Every row comes from one small tree of marks. The marks that hang from a mark follow it in brackets, in alphabetical order. Every link used is in the known rows. Which tree was each row made from?
In the rows, 128 means zero.
Known rows
gisit[roba[nemug vaba]]: [122  91 144 125 157 139  47 127 122 128  85  84 112 165 105 146 115 111
 119 117]
punid[gedef]: [121 119 113 136 120 139 120 154 109 130 122 110 136 127 124 165 130  98
 128 142]
vulin[vaba[punid[gedef]]]: [113 144 110 139 128 110 110 138  68 100 113 154 136 112 143 170 131 110
 134 154]
nuso[mupob vaba[punid[gedef]]]: [103 175 134 114  97 153 141 148  92  96  94 109 173  77 160 126  86 118
 152 168]
vaba[nuso punid vulin]: [159 189 138 119 145  98 142 137  58  97  92 132 149 118 145 135  91 102
 111 188]
roba[nemug[vulin] vaba[punid]]: [107 109 130 119 188 120 107 131  77  92  52 105 113 165 120 161 110 117
 120 139]
tobup[nuso[mupob[roba] vaba]]: [136 176 162 104  90 143 145 137 132 128 123 124 177 101 157  90  86 190
 166 139]
budiv[roba[vaba[punid[gedef]]]]: [125 128 111 151 159  98 122 138  71 107 110 112 154 156 122 130 113 109
 100 162]
nemug[roba vulin[vaba]]: [133 123 151 124 177  96 143 166  91  96  95 132 150  72 131 135 135  77
 143 124]
nuso[mupob[roba[nemug]] vaba[vulin]]: [ 99 142 175 102 138 157 115 111 120 140  77 100 147 103 144 115  54 133
 143 167]
nemug[roba[vaba] vulin]: [137 115 153 115 194 114 148 166 103  98  83  96 145 101 129 132 124  81
 124 126]
budiv[roba[nemug vaba[punid[gedef] vulin]]]: [115 109 117 149 184  91 104 128  51 116  72 101 142 174 103 136  92  92
  92 165]
roba[nemug]: [113 108 127 128 148 130  96 118 120 136  92 114 110 161 104 132 123 126
 127 122]
mupob[roba[nemug[vulin] vaba[nuso punid]]]: [127 138 160 110 187 131  93 123  90 118  65 107 115 174 136 165  94 140
 118 177]
budiv[roba[nemug[vulin] vaba[punid]]]: [117 109 127 144 191  88 116 133  65 100  72 111 142 170 108 126 107 110
 109 149]
taso[punid[gedef] roba[nemug vaba[nuso]]]: [154 140 144  91 189 125 103 139  46 128  82 107 122 175 101 169 133  88
 140 182]
taso[roba[nemug]]: [126 118 160 104 163 145 103 123 109 143  85 122 120 136 114 126 114 129
 145 140]
tobup[nuso[mupob[roba]]]: [134 160 143 117 103 136 137 138 128 140 134 121 160 123 138  91 100 187
 148 133]
gisit[roba[vaba]]: [135 107 146 126 141 138  73 135 130 122 115  95 126 139 123 143 118 113
 121 121]
vaba[nuso[mupob[roba[nemug]]] punid vulin]: [134 187 151 114 157 122 116 126  60 116  72 108 143 128 140 123  63 117
 112 206]
budiv[roba[vaba[nuso]]]: [153 135 126 146 175  91 108 133  89 115 119 106 136 169 118 110 127 114
 102 162]
nemug[roba[vaba[nuso punid]] vulin]: [154 156 153 112 194 102 150 173  72  75  69  99 154 102 140 133 116  79
 121 157]

Write each row's tree
[153 139 160  86 184 113 150 115  68 129 111 137 136 132 120 139 112 106
 134 165]	taso[punid roba[vaba[vulin]]]
[135 151 147 115 127 131 133 132 113 137 120 111 153 131 139 100  86 177
 132 141]	tobup[nuso[mupob[roba[vaba[vulin]]]]]
[124 178 136 121 144 137 110 162  56 105  72  95 149 130 140 158  92 105
 132 204]	vaba[nuso[mupob[roba[nemug[vulin]]]] punid[gedef]]
[121 126 144 130 145 124  60 166  69 100  69  96 142 119 115 165 111  77
 146 149]	gisit[roba[nemug[vulin[vaba[nuso[mupob] punid[gedef]]]]]]
[121 181 150 106  91 145 134 145  98 118  92 118 182 112 152 112  74 178
 163 154]	tobup[nuso[mupob[roba[nemug]] vaba[punid[gedef]]]]
[145 196 135 119 143 110 139 140  54  96  89 113 151 105 145 114  82 102
 114 195]	vaba[nuso[mupob] punid vulin]
[140 118 136 120 200 115  76 120  82 121  63  85  92 188 109 149 109 103
 100 160]	roba[nemug vaba[nuso vulin]]
[151 141 154  87 174 122 143 117  82 128 120 137 133 141 121 136 130 120
 141 157]	taso[punid roba[vaba]]
[106 172 142 112 109 143 150 146  75  97  83 108 178  67 159 130  64 100
 143 177]	nuso[mupob vaba[punid[gedef] vulin]]
[117 136 123 121 188 127  89 161  46  84  41  72 119 164 121 169 109  91
 121 177]	roba[nemug[vulin] vaba[nuso[mupob] punid[gedef]]]
[134 125 154 126 151 112  66 151  82  99  74 116 135 127 117 157 116  93
 145 137]	gisit[roba[nemug[vulin[vaba[nuso punid]]]]]
[134 122 151  93 170 123 141 152  55 129  84 129 146 132  99 171 126  79
 163 158]	taso[punid[gedef] roba[nemug[vulin]]]
[119 132 121 153 171  84 103 157  41 100  78 113 153 141 107 132 115  84
 128 170]	budiv[roba[nemug[vulin[vaba[nuso[mupob] punid[gedef]]]]]]
[110 177 151 106 115 135 155 128  88  96  86 119 173  68 161 105  63 119
 143 168]	nuso[mupob vaba[punid vulin]]
[104 183 165 103 106 160 138 118 116 113  99 122 169  84 172 111  64 157
 151 175]	nuso[mupob[roba] vaba[punid]]
[140 124 154 119 170 121  64 151  82  94  60  88 128 154 118 160 108  96
 127 145]	gisit[roba[nemug[vulin] vaba[nuso punid]]]
[138 131 130 142 198  81 108 141  54  94  68 105 140 177 110 127 112 103
 108 167]	budiv[roba[nemug[vulin] vaba[nuso punid]]]
[124 142 158 106 175 134 100 158  50 108  58 117 135 112 126 154 111  98
 158 175]	taso[roba[nemug[vulin[vaba[nuso[mupob] punid[gedef]]]]]]
[133 167 144 113 123 127 142 133  98 125 112 119 162 126 146 101  78 180
 131 150]	tobup[nuso[mupob[roba[vaba[punid vulin]]]]]
[124 156 142 127 154 113 122 164  58  91  93 132 146  98 151 173 116 101
 147 180]	nemug[vulin[vaba[nuso[mupob[roba]] punid[gedef]]]]
[142 169 150 121 176  92 143 175  56  73  79 124 162  65 142 124 123  74
 142 159]	nemug[roba vulin[vaba[nuso[mupob] punid]]]
